Known rows, with every step that occurs:
fovi > zulal > nafikog: [ 34 -34 -34  31 -37  11 -49   1  35  -5  11 -36  46  23  10 -28  15  -4
 -10  19 -23  30  19 -31 -37   2]
genim > fovi > zulal > nafikog: [ 31 -22 -21  26 -36  -6 -53   5  31 -11  27 -40  67  35   5 -19  26  -3
 -35  20  -6  25  20 -32 -38  15]
nafikog > genim: [ 30 -28 -19  45 -31   1 -23  12   4  -2  24 -23  -6  19  12 -29  -6 -15
  10  -4 -43  10  15 -29 -38  -8]
nafikog > genim > fovi > zulal: [ 22 -27 -19  41 -35  -5 -38  19  15 -14  30 -30  45  31   1 -29   1 -14
 -23   8 -29  30  17 -36 -37   7]
parom > leban > nafikog > genim > fovi > zulal: [ 18 -23   0  53 -30 -20 -32  31  13 -12  30 -27  43  26  11 -18  -8  -1
  -3   7  -7  47   0 -39 -31  11]
genim > fovi > leban > parom > tazonap > kosam: [ 52 -31 -18  13 -22   2 -39 -12  -7  -7  18 -13  54 -16 -42 -26  -8 -14
  40  20 -24 -19  14 -30 -63  26]
genim > fovi > leban: [ 36 -18  -1  20 -26  -8 -25   0  16   0  21 -28  36  26 -10 -13  19 -11
  16  18 -18  20  20 -35 -30  -1]
zulal > fovi > leban: [ 27 -27  -2  27 -29  10 -37   4  26  -4   3 -32  32  27   3 -22  -6 -10
  39  20 -32  23  22 -24 -31  -3]
nafikog > zulal > fovi: [ 14 -19 -11  35 -31  16 -52  11  34 -23  20 -33  23  33   3 -40 -41   0
  19  11 -41  26  14 -23 -33  -1]
mide > fovi > leban: [ 41 -21 -14  25 -22   4 -22  -9  17   8  23 -29  42  21  -9 -29  10 -14
   7  21 -27  46  36 -31 -22  -1]
zulal > fovi > leban > parom > tazonap > kosam: [ 44 -39 -20  22 -24  21 -49  -9   3 -15  -1 -19  49 -15 -32 -34 -32 -12
  70  30 -38 -19  20 -21 -63  23]
kosam > tazonap: [ 42 -29 -20  41 -25   4 -25 -15   4  -6  23 -13   5  19   5 -29  -7  -9
   4  15 -52  14  16 -31 -44  -6]
fovi > zulal > nafikog > genim: [ 27 -38 -38  38 -38   1 -49  12  29 -13  16 -36  36  24  14 -24  25 -13
   1   6 -27  30  17 -32 -36   6]
kosam > tazonap > parom > leban > nafikog > zulal: [ 27 -30 -17  59 -21 -14 -33   0  19 -29  11   3  13  15   6 -21 -20   9
  41  22 -47  68 -12 -41 -41   9]
parom > leban > fovi: [ 32 -25  18  51 -25   4  -5   8  14   4  32 -11 -16  17   8 -32 -45  10
   9  14 -14  23   3 -23 -26 -12]
leban > fovi: [ 29 -26   7  41 -27   5 -17   5  26   9  45 -24 -15  24   3 -30 -29  -2
   5  23 -27  25  10 -23 -34 -17]
zulal > nafikog > genim: [ 35 -29 -28  38 -33  -7 -34   7  15  -2  25 -31   8  20  20 -21  28 -11
   8  -8 -28   7  19 -27 -40   2]
mide > fovi: [ 39 -16 -13  35 -25   4 -24  -8  12   7  38 -28  32  28   0 -42 -14  -6
 -36  11 -30  30  37 -23 -33  -1]
nafikog > zulal > fovi > leban > parom: [ 20 -24 -17  28 -30  14 -61   2  28  -9  -9 -42  39  21  -2 -30 -15  -6
  97  11 -19  20   9 -28 -38  -2]
zulal > nafikog > genim > fovi: [ 34 -19 -15  33 -33 -23 -35  12  13  -9  36 -35  34  32  10 -14  35 -12
 -16  -6 -12   3  20 -30 -42  12]
genim > fovi: [ 32 -13  -1  29 -29  -7 -27   4   9   2  36 -27  23  31  -1 -25  -2  -4
 -26   8 -25   4  21 -27 -40  -3]
tazonap > parom > leban > fovi > zulal: [ 24 -39  -1  59 -33  12 -24  10  29 -14  14  -1  21  19   7 -31 -52  10
   7  41 -23  68   3 -29 -31  -2]
tazonap > parom > leban > nafikog > genim: [ 29 -30  -9  64 -27 -23 -11  23   6  -1  15  -5   0  17  23 -13 -16   0
  27   4 -32  42  -5 -32 -42  -1]
tazonap > parom > leban > nafikog > zulal: [ 22 -24 -11  54 -24 -10 -32  13  26 -15  10  -9  13  21   8 -24 -27  12
  34  13 -31  57 -13 -35 -33   3]
kosam > tazonap > parom > leban: [ 45 -35 -16  60 -25   3 -16 -11  -4 -18   2  16  13  14  11 -27 -25   1
   8  19 -48  34   8 -32 -48   3]
zulal > fovi: [ 25 -21  -3  37 -32  13 -36   8  21  -5  23 -30  17  29  13 -35 -30  -3
   1  16 -37   6  24 -16 -40  -1]
nafikog > zulal > fovi > leban > parom > tazonap: [ 22 -26 -26  20 -27  10 -66  -6  26 -25 -17 -33  42   3 -26 -35 -33  -6
  80  21 -26   5   0 -22 -48  16]
mide > fovi > leban > parom > tazonap > kosam: [ 58 -34 -31  15 -19  11 -37 -23  -7  -1  18 -17  58 -24 -42 -38 -15 -15
  29  27 -28   7  30 -26 -57  26]

Rows:
[ 35 -24 -14  25 -29 -25 -36   9  19  -8  19 -36  41  28   3  -3  57 -18
  25   0  -7  20  19 -37 -32   8] => zulal > nafikog > genim > fovi > leban
[ 46 -22 -21  25 -25   0 -32 -16   8  22  11 -35  48  17  -3 -31  12 -14
  38  10 -10  25  34 -28 -38  -4] => mide > fovi > leban > parom
[ 10 -22  -2  55 -27  -7 -45  21  36 -26  10 -14  29  28  13 -28 -44  15
  35  22 -32  59  -8 -27 -37  13] => tazonap > parom > leban > nafikog > zulal > fovi
[ 51 -35 -30  29 -25  19 -39 -12 -11  -6  18 -11  18 -21 -27 -44 -41  -8
  27  16 -40 -35  15 -21 -72  14] => leban > parom > tazonap > kosam
[ 16 -25 -14  22 -23 -11 -40   9  41  -4  15 -36  17  18  -9 -18   7  -6
  71  17 -32  59  -3 -42 -18  -6] => fovi > leban > nafikog > zulal
[  8 -14   7  48 -26  -5 -42  23  33 -21  21 -29  25  28  10 -36 -44  14
  36   9 -21  38  -3 -28 -29   3] => parom > leban > nafikog > zulal > fovi
[ 26 -24  -1  57 -26 -19 -13  25   4   3  27 -19  -5  17  23 -20 -13   0
  26 -10 -23  22  -3 -33 -33  -6] => parom > leban > nafikog > genim
[ 20 -24   2  30 -26  -8 -35  15  37   3  12 -40  31  28   6 -13   1  -6
  59  24 -26  41  13 -29 -30   0] => zulal > fovi > leban > nafikog
[ 22 -35  -5  42 -33  13 -32   8  34  -2  32 -28  10  23  -1 -36 -33  -2
   2  39 -27  49  13 -30 -30  -9] => leban > fovi > zulal
[ 38 -25 -23  25 -27 -16 -40   1  -4  -5   9 -24  33   1 -23 -16   9 -21
  45   3 -16 -13   5 -28 -53  13] => nafikog > genim > fovi > leban > parom > tazonap
[ 26 -36 -13  34 -35   1 -41   6  47  -4  33 -37  28  25   7 -25   0   0
   3  34 -10  48  12 -27 -30   4] => leban > fovi > zulal > nafikog
[ 16 -20 -15  35 -25  -8 -38  12  36  -4  31 -36   6  25   1 -28 -14   3
  28   9 -35  41  -3 -35 -29  -6] => leban > nafikog > zulal
[ 25 -41  -8  55 -35  -8 -32  21  28 -17  22 -24  20  16  17 -27  -9   3
  16  17  -1  47   5 -31 -25   6] => parom > leban > fovi > zulal > nafikog > genim
[ 41 -24 -24  26 -32 -28 -46   4   9   7  13 -42  47  25   8  -5  63 -18
  59  -7   9  -1  17 -35 -47   7] => zulal > nafikog > genim > fovi > leban > parom
[ 45 -37 -22  25 -23  19 -27  -7   0 -19  27  -3  17 -18 -31 -41 -43  -7
  -7  24 -57 -12  16 -21 -56  18] => parom > tazonap > kosam
[ 18 -14  -3  20 -23 -25 -44  13  37  -9  31 -39  40  29 -16  -9  20  -5
  48  19 -19  55  -2 -45 -23   4] => genim > fovi > leban > nafikog > zulal
[ 37 -30 -10  55 -27   7 -16   4   4  -3   8   5   8  14  14 -27 -30   7
   3  17 -35  19   7 -23 -40  -6] => tazonap > parom > leban
[ 19 -18  -1  46 -23  -8 -32  12  25  -9  23 -23   5  16   6 -32 -32  12
  31   3 -19  39 -11 -36 -22  -5] => parom > leban > nafikog > zulal
[ 40 -19 -17  17 -25  -9 -42 -10   0   1   5 -24  42   1 -28 -21   3 -12
  37  18  -9 -17   6 -24 -54   9] => genim > fovi > leban > parom > tazonap
[ 27 -15   6  23 -24 -28 -27  11  26   8  37 -37  35  27  -6  -5  28  -8
  27  19 -14  38  11 -39 -29  -3] => genim > fovi > leban > nafikog
[ 36 -24 -14  34 -30 -14 -35   5  -3  11  14 -32  36  22   1 -11  31 -20
  64  -4  -8   2  13 -35 -46  -3] => nafikog > genim > fovi > leban > parom
[ 41 -28 -19  28 -28   5 -34  -9   6  20 -11 -31  17  14   3 -22  12 -12
  70   7 -18  -1  15 -31 -43 -18] => fovi > leban > parom
[ 25 -30 -14  35 -25 -20 -24  20  20   8  17 -34   5  18   9  -8  26 -19
  66   5 -33  43   3 -40 -27 -10] => fovi > leban > nafikog > genim
[ 23 -15  -2  41 -29 -31 -27  26  12   2  54 -36  17  32   9 -11  21 -11
  -1  -3 -23  23   7 -35 -42   2] => leban > nafikog > genim > fovi
[ 41 -31 -12  62 -22 -16 -15  -3   5 -11  14   5  11  15  17 -15 -12   4
  20  22 -42  49  -4 -36 -48   5] => kosam > tazonap > parom > leban > nafikog
